Each row comes from the steps of one path. Every step used is in the known rows, and no mark comes twice. Write the path behind each row, first mark first.
Known rows
fepes -> banin -> fuzuz -> dukoma: [  7.9  -7.9 -18.4 -20.9  11.7 -40.8 -37.2  15.1 -20.6  30.5  22.2  25.9
 -11.4  -5.4  14.4  11.1  28.4   8.2 -22.1  11.1  16.1  -7.2 -32.8  21.4
  -1.2   7.4  10.6  17.8   0.9]
fuzuz -> dukoma -> kosama -> banin -> fepes: [  5.3 -39.8 -25.1   5.1  -6.3 -41.6  -8.7  -5.9  15.7  28.5  30.8  34.7
  13.3  -4.2  14.4 -15.5  41.2 -31.1 -20.2   2.6   4.7 -15.5 -18.4  19.8
   2.5  11.5  -8.4 -10.4   1.0]
kosama -> datot -> fuzuz -> dukoma -> fepes: [ 15.2 -41.3 -24.3   2.4 -19.8 -35.4  -3.4   2.1  -7.0   3.7  17.4  15.8
  19.0  15.1  -0.7  -9.9  42.5 -42.8 -28.7  21.6   1.6 -22.2 -25.4 -18.0
   6.1  19.2   9.0  21.3 -33.1]
fuzuz -> banin -> kosama -> datot: [  2.3 -18.4 -55.6 -10.4 -28.9  -3.7 -42.5   2.4  -9.3  14.3  27.9   3.9
  16.8  47.7  17.9  15.0  43.3 -19.9 -37.2  -6.1  12.1  -0.4  -6.7  11.4
 -20.3  28.4  18.1   3.5 -21.3]
datot -> kosama -> banin: [-26.1   4.3   2.5  -9.9  -9.9  18.4   3.6   5.8  -7.0  28.9 -19.1 -10.5
  36.7   4.0 -14.0   3.6  20.7  -9.4   2.8   2.4   8.5  18.3  -5.8  15.1
  -6.1   3.3   9.7  -7.0  26.9]
banin -> fepes -> dukoma -> kosama -> datot: [  1.9 -25.2 -28.7   2.7  -7.8 -47.8 -15.7  -6.6   7.6   2.8  46.8   6.1
  55.3   5.8  24.5  24.9  26.0 -33.7 -21.5  -7.4  14.6 -20.6   2.5  24.6
   1.6   3.7   7.7   0.3 -18.6]
fuzuz -> datot -> kosama -> banin -> fepes: [ -2.8 -19.7 -10.4  -2.7 -18.9 -14.4 -16.3  10.8   6.5  35.2  16.4 -14.6
  25.8   6.0   6.7  10.0  62.3 -10.4 -15.9  -2.7   4.2  -1.5  -8.5  27.3
   5.7  -0.7  17.0 -11.0  -8.4]
dukoma -> kosama -> datot -> fuzuz: [  1.9 -29.1 -27.8  -1.2 -10.5 -10.5   4.7  -9.4   8.5   3.5   9.4   7.4
  54.7  -0.4  -7.8  13.8  27.0 -33.3 -19.3   1.5   3.4 -21.6  15.1   7.4
  -9.6  23.8   1.9  14.7  10.5]
fepes -> banin -> fuzuz -> datot: [ 17.2  -8.4 -33.2 -21.2   7.5 -31.8 -42.6   9.7 -11.9  26.1  16.9  -0.1
  -1.6  -6.9   4.4  14.7  39.7  18.8 -18.9   2.2  18.7 -19.6  -9.0  24.2
  -2.9  -6.1  15.4  13.5  -5.4]
datot -> kosama -> banin -> fuzuz -> dukoma: [-14.8  -6.2  -6.9 -19.7  -1.0 -18.5 -13.5  11.3 -22.6  56.0   8.2  20.1
  24.1  11.1  -5.8   4.9  40.1 -10.2  -2.3  21.4   8.3  18.7 -28.9  28.7
  -3.8  13.1  14.7   1.3  14.4]
dukoma -> kosama -> banin: [ -8.1 -22.2 -24.0  -5.2  -3.2  -1.3   7.2 -17.1  15.4  17.6 -10.3  12.1
  34.1  -8.5  -9.9 -16.1  13.2 -18.4  -3.3  -0.1  11.6 -10.5   8.8  12.2
  -5.9   1.2 -11.0 -13.6  27.9]
fepes -> banin -> fuzuz: [ 10.6  12.8 -23.2 -22.2  20.4 -25.9 -36.7  15.3 -22.9  22.4   8.5  -1.6
  13.9 -10.3   9.9  11.5  29.4  20.9 -17.9  -6.6  20.1  -3.1 -10.1  25.2
  -7.3  -7.3   3.9  22.3  18.9]
dukoma -> fepes -> banin -> fuzuz -> datot: [ 32.1 -15.9 -47.6 -21.7   9.7 -55.4 -42.1  12.7 -13.0  13.1   5.1  -9.8
   9.6  -2.0   9.2  -9.8  57.9  10.4 -23.9   5.0  24.3 -20.6  -9.8  -1.9
   0.3 -16.9   7.9   9.3 -19.7]
datot -> kosama: [ -8.9   0.3  11.9  -8.9  -2.6   8.0   4.7  15.8  -3.2   8.6 -18.6 -13.3
  18.2   5.7   4.8  17.0  12.9  -1.0  10.5   4.2   0.7  22.1   0.3   1.5
  -3.4   7.5  11.5  -9.2   9.2]
dukoma -> fuzuz: [ -2.2 -10.1 -11.8  -7.2   9.4  -7.3  -3.1  12.5   6.4   0.6 -17.8 -10.3
  22.9   4.3  -0.3   2.1  14.5  -2.1   2.6  12.3   6.4 -13.1   9.0 -28.5
 -10.2  -1.2  -6.2   2.7  13.9]
fepes -> dukoma -> fuzuz -> banin -> kosama -> datot: [ -5.3 -37.3 -57.5 -23.5 -18.0 -27.2 -48.2   2.2  -6.8  20.5  13.9  -3.3
  43.1  46.7  17.3  43.4  51.5 -20.2 -34.9  14.5  32.1 -12.7   4.1  -4.4
 -26.2  25.8  22.0   6.7 -15.3]
fuzuz -> dukoma -> fepes: [ 16.7 -29.6 -10.9   2.6  -5.5 -39.1   1.4   3.6   2.1  -5.0   2.9  17.7
 -14.6   8.9   8.4 -28.0  20.2 -19.5  -9.4  20.3   1.2  -6.4 -22.0 -28.7
   6.6   1.8   1.4  -7.8 -33.7]
banin -> kosama: [ 13.5 -10.3 -12.6  -3.7 -17.4  -5.5 -25.1  -7.1  -6.3   1.9   2.9  13.8
   3.3  21.1   8.1  11.0  21.9   3.9 -19.5  -0.6   2.9  17.2   3.8   8.7
  -1.4   4.2   6.9  -6.7   1.0]
fuzuz -> datot -> kosama: [ -3.3 -21.2   1.8  -6.6 -14.8  -2.1   1.8  13.0   5.4  10.8 -10.2 -12.2
   6.0   8.8  -1.1  22.1  29.4  -2.0   5.0  16.0  -1.0   5.2   4.3  -1.3
   2.3   7.2  24.5 -17.4 -15.2]
banin -> fepes: [ 17.2  -1.7  -4.4   5.6   3.3 -26.0 -15.4  12.1  -0.6   3.6  27.5  -3.9
   6.4   4.1  20.9  -0.5  23.7  -1.6 -13.9 -14.9  -1.0  -1.9  -5.5  12.6
   4.4  -5.1  -5.6   5.4  -6.0]
banin -> kosama -> datot -> fuzuz: [ 10.4 -17.3 -26.6  -1.0 -31.1  -8.2 -29.2  -5.9 -12.7  11.4  20.7  12.0
  39.6  27.2  -1.9  30.0  41.5 -18.6 -41.6  -0.8   5.7   3.1   2.9  15.4
  -1.6  21.0  18.6  20.2  -1.2]
banin -> fuzuz: [ 11.5  16.5 -13.0 -12.3  15.1 -20.4 -17.1   7.1 -18.3  18.9  13.5   6.3
  11.1   6.2   0.9   3.8  15.5   7.9  -0.3   2.4   5.6   7.3   1.6  16.6
  -5.1  -3.4   1.1  13.1   7.7]
datot -> kosama -> banin -> fuzuz: [-12.8  15.6 -10.6 -21.7   8.3  -0.9 -14.4  11.2 -25.3  47.9  -6.0  -5.8
  47.4   6.1 -10.8   5.1  38.7  -2.2   3.2   4.4  10.1  22.9  -5.9  33.5
 -12.0  -0.3   8.3   6.8  35.6]

Which path is each row?
[-20.6 -22.1  -6.2  -8.4 -22.0  10.6  -0.4   1.8   2.1  32.0 -12.3 -10.5
  24.2   5.7 -18.3  10.1  38.6 -12.3   0.2  13.4   5.9  -0.1  -2.9  13.1
   0.7   5.1  20.2 -14.8  -1.1]
fuzuz -> datot -> kosama -> banin
[ 13.9  -9.5 -22.2 -12.8   5.7 -28.7 -15.5   9.3  -3.4  -9.0 -19.7 -14.9
  14.5  -7.4  14.1 -18.3  26.0   4.4 -19.9  -5.8  19.1 -10.0 -10.8 -14.9
   0.2 -17.2  -2.3   7.7  -2.5]
dukoma -> fepes -> banin
[ 14.8 -30.8 -23.9  -0.9  -9.1 -50.4 -10.4 -10.5   6.5  13.5  37.9   5.6
  58.7  -2.7  13.0  44.2  46.4 -32.7 -32.1  -3.3  14.2 -22.1   4.9  34.6
  -2.7  14.2   5.5  19.9  -9.0]
banin -> fepes -> dukoma -> kosama -> datot -> fuzuz
[  4.1  -8.4 -19.1 -28.5   5.9 -25.1 -39.5  27.5 -15.8  34.0  -2.2 -12.5
  19.2  -0.5   6.3  32.8  52.5  15.4 -13.2   8.2  20.5  -0.1  -7.2  24.7
  -5.5   1.3  28.2   6.1   4.5]
fepes -> banin -> fuzuz -> datot -> kosama
[  5.5 -30.9 -35.1 -21.0   1.8 -43.6 -16.0 -30.4   2.0  43.3  16.4  19.5
  31.8 -10.4 -15.9  20.3  41.4  -9.7  -6.2  19.9  28.5 -20.1  11.6  37.9
  -6.4  -4.6  10.6  -7.7  -0.5]
fepes -> dukoma -> kosama -> banin -> fuzuz -> datot
[ -5.5  -9.1 -13.6   2.0 -13.4   0.5  -3.5   0.3  -6.8   7.9  18.1  -1.9
  37.6   7.4 -11.6  16.8  21.6 -23.9 -22.1   2.8  -1.4 -18.6  -2.3  11.1
  -4.4  17.9   8.5  27.9  -0.5]
kosama -> datot -> fuzuz
[ 18.3 -15.7 -19.7 -13.3   9.0 -40.4 -23.7   3.0   1.5  24.2  30.8 -10.3
 -15.7   6.6  27.8  30.4  39.0   5.5 -17.9  -8.0  18.4  -5.0 -14.4  27.5
 -13.8   9.6   2.9  10.9 -24.4]
fuzuz -> banin -> fepes -> dukoma
[ -8.5 -26.0  -1.8  -9.8 -16.8 -31.4 -17.5  -3.2  -1.7  42.2  17.7 -13.7
  25.8   1.3   3.7  34.9  55.7  -8.6 -13.9   7.1  18.9   0.5 -11.0  40.2
   9.5  -4.5  25.6 -10.9 -18.1]
fuzuz -> datot -> kosama -> banin -> fepes -> dukoma
[ -7.8  -9.4 -40.2  -8.9 -31.1 -10.2 -53.1   8.9 -17.5   3.6  20.8   4.1
  40.5  23.7  18.3  21.1  31.3  -9.6 -49.6 -10.9  21.3  -5.5 -13.2  18.2
   0.0   6.9  26.2   8.1  -2.4]
fepes -> banin -> kosama -> datot
[ -5.8 -31.6 -10.4   6.8 -22.8 -16.4  -3.8   0.8  -7.2  17.1  32.3  22.0
  11.0  11.1  -4.3  18.6  25.9 -36.0 -26.0  16.5  -3.6 -20.4 -23.0   2.9
   4.9  31.3  14.8  22.5 -18.6]
kosama -> datot -> fuzuz -> dukoma
[  5.5 -43.8 -33.0  -8.8 -37.4 -29.3 -46.3   3.2 -17.7  22.7  29.6  30.0
  20.2  18.0  10.8  36.9  53.6 -20.2 -62.2  11.2  17.5 -11.8 -30.6  19.6
   1.7  32.2  28.0  24.9 -10.7]
fepes -> banin -> kosama -> datot -> fuzuz -> dukoma
[  9.5 -35.3 -54.8  -9.8  -2.9 -48.4 -27.9  -0.4   9.4  16.7  47.3  -2.6
  36.3  18.1  32.0  28.9  46.1 -32.3 -25.1  -8.7  23.6 -23.9  -4.6  26.4
 -16.6  22.3   6.4   4.4 -27.9]
fuzuz -> banin -> fepes -> dukoma -> kosama -> datot
[-25.8 -40.3  -6.5 -20.1 -10.0 -12.7  -3.4  -0.5   7.2  37.9 -23.1 -17.2
  46.3   3.6 -19.8  39.7  47.6 -11.5   0.7  36.8  27.4 -12.4   8.8  -4.7
  -8.3   0.0  26.0 -14.5   5.6]
fepes -> dukoma -> fuzuz -> datot -> kosama -> banin
[-10.9 -43.2 -32.0   6.2 -19.7 -25.8  -0.9  -0.6  11.2   0.9  28.9  34.0
  25.4  13.8   9.2  -0.8  10.1 -47.7 -13.3  15.2  -1.9 -24.8 -11.8  -8.7
   1.7  25.8  10.6 -11.4 -22.5]
fuzuz -> dukoma -> kosama -> datot
[ 37.4 -46.3 -30.3 -20.6  11.1 -56.4  -9.2 -12.8  15.3  32.8  12.5  -4.6
   4.7  -7.5  18.3  44.0  64.4  -7.5 -19.7  -4.0  23.7 -12.2   5.0  34.0
 -24.4  23.2 -11.5  17.9  -2.3]
datot -> fuzuz -> banin -> fepes -> dukoma -> kosama
[ 17.0 -17.9 -44.5  -2.8  -5.8 -24.4 -28.6  12.8  -3.4  28.0  44.0 -16.7
  18.2  20.2  20.8  20.2  62.7 -23.4 -37.5 -16.6   4.5 -19.8 -13.2  26.4
 -16.0  31.0   2.6  38.7 -15.3]
kosama -> datot -> fuzuz -> banin -> fepes
[  1.2 -34.4 -21.4  -4.9  -4.1 -13.5  -7.8   7.9  15.7   3.9  -9.3  -7.1
   7.4   6.8  -3.9   8.7  29.3  -6.4  -2.3  21.6   6.6 -29.5  15.7 -31.3
  -6.3   2.6   6.6  -7.9 -13.1]
dukoma -> fuzuz -> datot
[ -5.8  -8.8 -31.8   4.0 -33.9  -3.0 -36.9  -1.7 -15.1  -0.7  26.7  13.7
  38.7  35.2  11.5  12.1  21.8 -20.3 -34.6  -2.7   6.3   3.3  -0.9   8.2
   2.5  15.8  22.1  -0.4 -11.6]
banin -> kosama -> datot
[  1.2  -5.0 -28.7  -9.7  -0.1 -16.1 -25.9 -10.8 -11.7  41.5  20.2   9.4
  14.6   0.9 -14.6  -5.5  40.0  -1.0 -11.3   8.6   7.6 -13.2  -1.6  26.4
  -1.9  -5.9   8.3   4.8  -3.4]
kosama -> banin -> fuzuz -> datot
[ 17.0  -5.8 -21.7  -8.1   3.7 -25.3 -23.5   4.0  -9.4  20.9  23.3   7.5
  -5.0   6.0  -3.6   8.4  32.1   7.8  -6.8  10.4   4.3  -9.1   2.3  13.4
  -0.9  -2.5  11.7   4.8 -17.2]
banin -> fuzuz -> datot
[  5.6 -42.3 -12.7  -1.1  -3.5 -28.1   9.9  -5.7  15.4   2.9   6.6  34.2
  -6.5  -2.9   8.4  -3.0  10.6 -25.1  -0.5  18.5  -0.4 -11.7  -6.5  -4.7
   0.5  20.4  -3.6 -18.3  -6.3]
fuzuz -> dukoma -> kosama
[ -2.1 -41.5 -12.2  -9.9  -2.3 -29.8  -7.9  -6.4  11.1   8.7  -5.9  -7.1
   7.4  -1.2  -6.8  34.9  26.0  -3.0  -1.5  30.0  19.2 -28.5  14.3 -18.3
  -3.9  -2.0  16.2  -4.5 -19.7]
fepes -> dukoma -> fuzuz -> datot
[ -1.1 -29.5 -54.5 -16.6  -0.7 -48.4 -40.9  16.7 -12.4  24.2  37.0  31.8
  38.4   4.1  18.3   8.4  32.8 -27.0 -32.0   7.9  18.6 -28.9 -22.0  17.7
  -7.7  20.6  15.0   8.8  -0.6]
fepes -> banin -> fuzuz -> dukoma -> kosama -> datot
[ 11.6 -17.6 -56.4  -7.4 -29.3 -30.2 -53.5  10.8 -18.1 -11.2  10.7  -3.7
  52.0  26.0  23.5  -7.7  49.2 -15.8 -53.0  -8.0  27.8  -7.3 -14.2  -6.9
   3.5  -3.5  18.7   6.2 -18.0]
dukoma -> fepes -> banin -> kosama -> datot
[ -5.6 -14.0 -11.4  -9.3   9.9 -38.1 -20.4  -4.2   0.0  29.6   9.4  -8.7
  45.0  -3.8   3.3  18.8  42.4  -8.2 -16.0   6.0  26.1 -19.5  -3.7  11.4
  -7.4 -13.0  -1.4   9.9   9.6]
kosama -> banin -> fepes -> dukoma -> fuzuz
[ 17.9 -21.2 -39.4 -14.3  17.7 -31.6 -27.3  28.1  10.2  20.8   9.6 -21.1
   6.7  19.5  29.9   6.0  55.9  -3.9 -13.7  -6.7  11.7 -20.1   0.1  -8.5
 -26.6  10.2 -13.9  13.2  -1.5]
dukoma -> fuzuz -> banin -> fepes
[ -0.6 -33.8 -19.8  -5.8 -12.7 -27.4   5.8 -21.9   4.8  11.6  12.8   9.5
  53.9  -5.0 -11.2  41.8  26.3 -32.4 -20.0  11.4  17.6 -23.9  13.2  19.9
  -6.6  16.8   8.9  15.5  -1.0]
fepes -> dukoma -> kosama -> datot -> fuzuz
[ 11.1 -10.9 -21.2 -15.6 -15.2 -13.1 -42.3   0.0  -9.6   7.1  -4.3   4.9
  10.0   6.4  16.4  18.7  30.9  14.0 -38.5  -8.5  21.1  10.1  -7.7  16.0
  -0.3   0.2  13.3   3.0  11.3]
fepes -> banin -> kosama
[ 12.3  -5.5   5.7   0.0   4.9 -42.9 -15.4  -3.9  -2.4   8.5  27.5  -1.6
   3.3  -1.3  18.7  28.0  19.3   2.6 -12.6  -5.4   9.4   0.8 -10.2  25.5
   8.7  -9.4   4.8   7.0 -16.1]
banin -> fepes -> dukoma
[ -9.9 -38.7   0.8 -19.1  -3.9 -24.4  -0.8  10.0   8.0  17.4 -24.9 -19.1
  28.7   6.7  -5.9  49.0  38.4  -2.0   8.2  37.5  19.8  -8.6  14.6 -15.8
  -8.0   5.7  25.5 -14.2 -11.9]
fepes -> dukoma -> fuzuz -> datot -> kosama
[  9.2  -6.6  -9.9 -18.8   0.4 -19.2 -17.3  19.6 -11.9  28.6   5.9  -7.6
  16.7  13.5   0.7  23.6  43.6   6.3   2.8  15.5   2.5  13.0   2.6  14.9
  -4.0   5.9  23.4  -4.4  -5.6]
banin -> fuzuz -> datot -> kosama
[ 10.7 -38.9 -52.8  -5.6 -34.9 -48.2 -52.1  10.2 -16.3  -1.0  22.3  25.0
  28.6  30.7  28.1  -6.8  52.7 -29.1 -58.1   6.2  21.0  -9.8 -34.3 -10.3
   6.0  10.7  25.4   0.9 -35.3]
fuzuz -> dukoma -> fepes -> banin -> kosama -> datot
[ -5.6 -34.7 -23.7 -10.9  -8.5 -21.5 -20.5  21.8  10.5  36.4  -2.8 -23.7
  48.8  13.3   5.0  11.5  76.4 -16.0 -13.3   9.9  10.5 -12.8   3.6   1.8
  -7.7   0.2  12.0  -7.2   5.7]
dukoma -> fuzuz -> datot -> kosama -> banin -> fepes
[ 19.4 -50.5  -5.1  -2.5  -5.2 -31.8  19.3 -11.9  16.7  15.9  -0.9  34.2
  -3.0 -10.7  -5.1  13.3  28.8 -23.7 -10.0  22.3  -1.4 -13.0  -1.4   3.2
  -2.4  27.7  -8.3   2.8   5.1]
datot -> fuzuz -> dukoma -> kosama
[  2.0 -20.6 -39.7 -10.2 -10.3   0.5 -15.5   3.1  -4.8  23.8  18.6 -13.7
  14.7  20.1  -1.8  17.3  39.4 -21.7 -26.6  -3.4   8.4 -21.1  -5.1  12.5
 -21.3  35.6   7.3  32.6  -6.0]
kosama -> datot -> fuzuz -> banin
[  3.8 -25.2  -6.1 -11.4   5.9 -28.5  12.4 -20.5  11.8   1.7  -5.6  11.0
  19.8 -13.0   0.8  25.5   2.0  -9.2   7.3   8.2  17.9  -6.8  15.0   9.1
  -2.6   1.9  -0.1 -13.7   3.3]
fepes -> dukoma -> kosama
[ -1.2 -27.0 -28.3 -26.9  14.8 -22.2  -9.5   4.4   6.8  22.8 -11.3 -15.4
   4.9  10.5   7.2  30.5  29.8  -0.1  -0.5  19.2  26.5 -14.7   5.5 -14.5
 -29.5  11.1  -0.7   5.4  -2.6]
fepes -> dukoma -> fuzuz -> banin
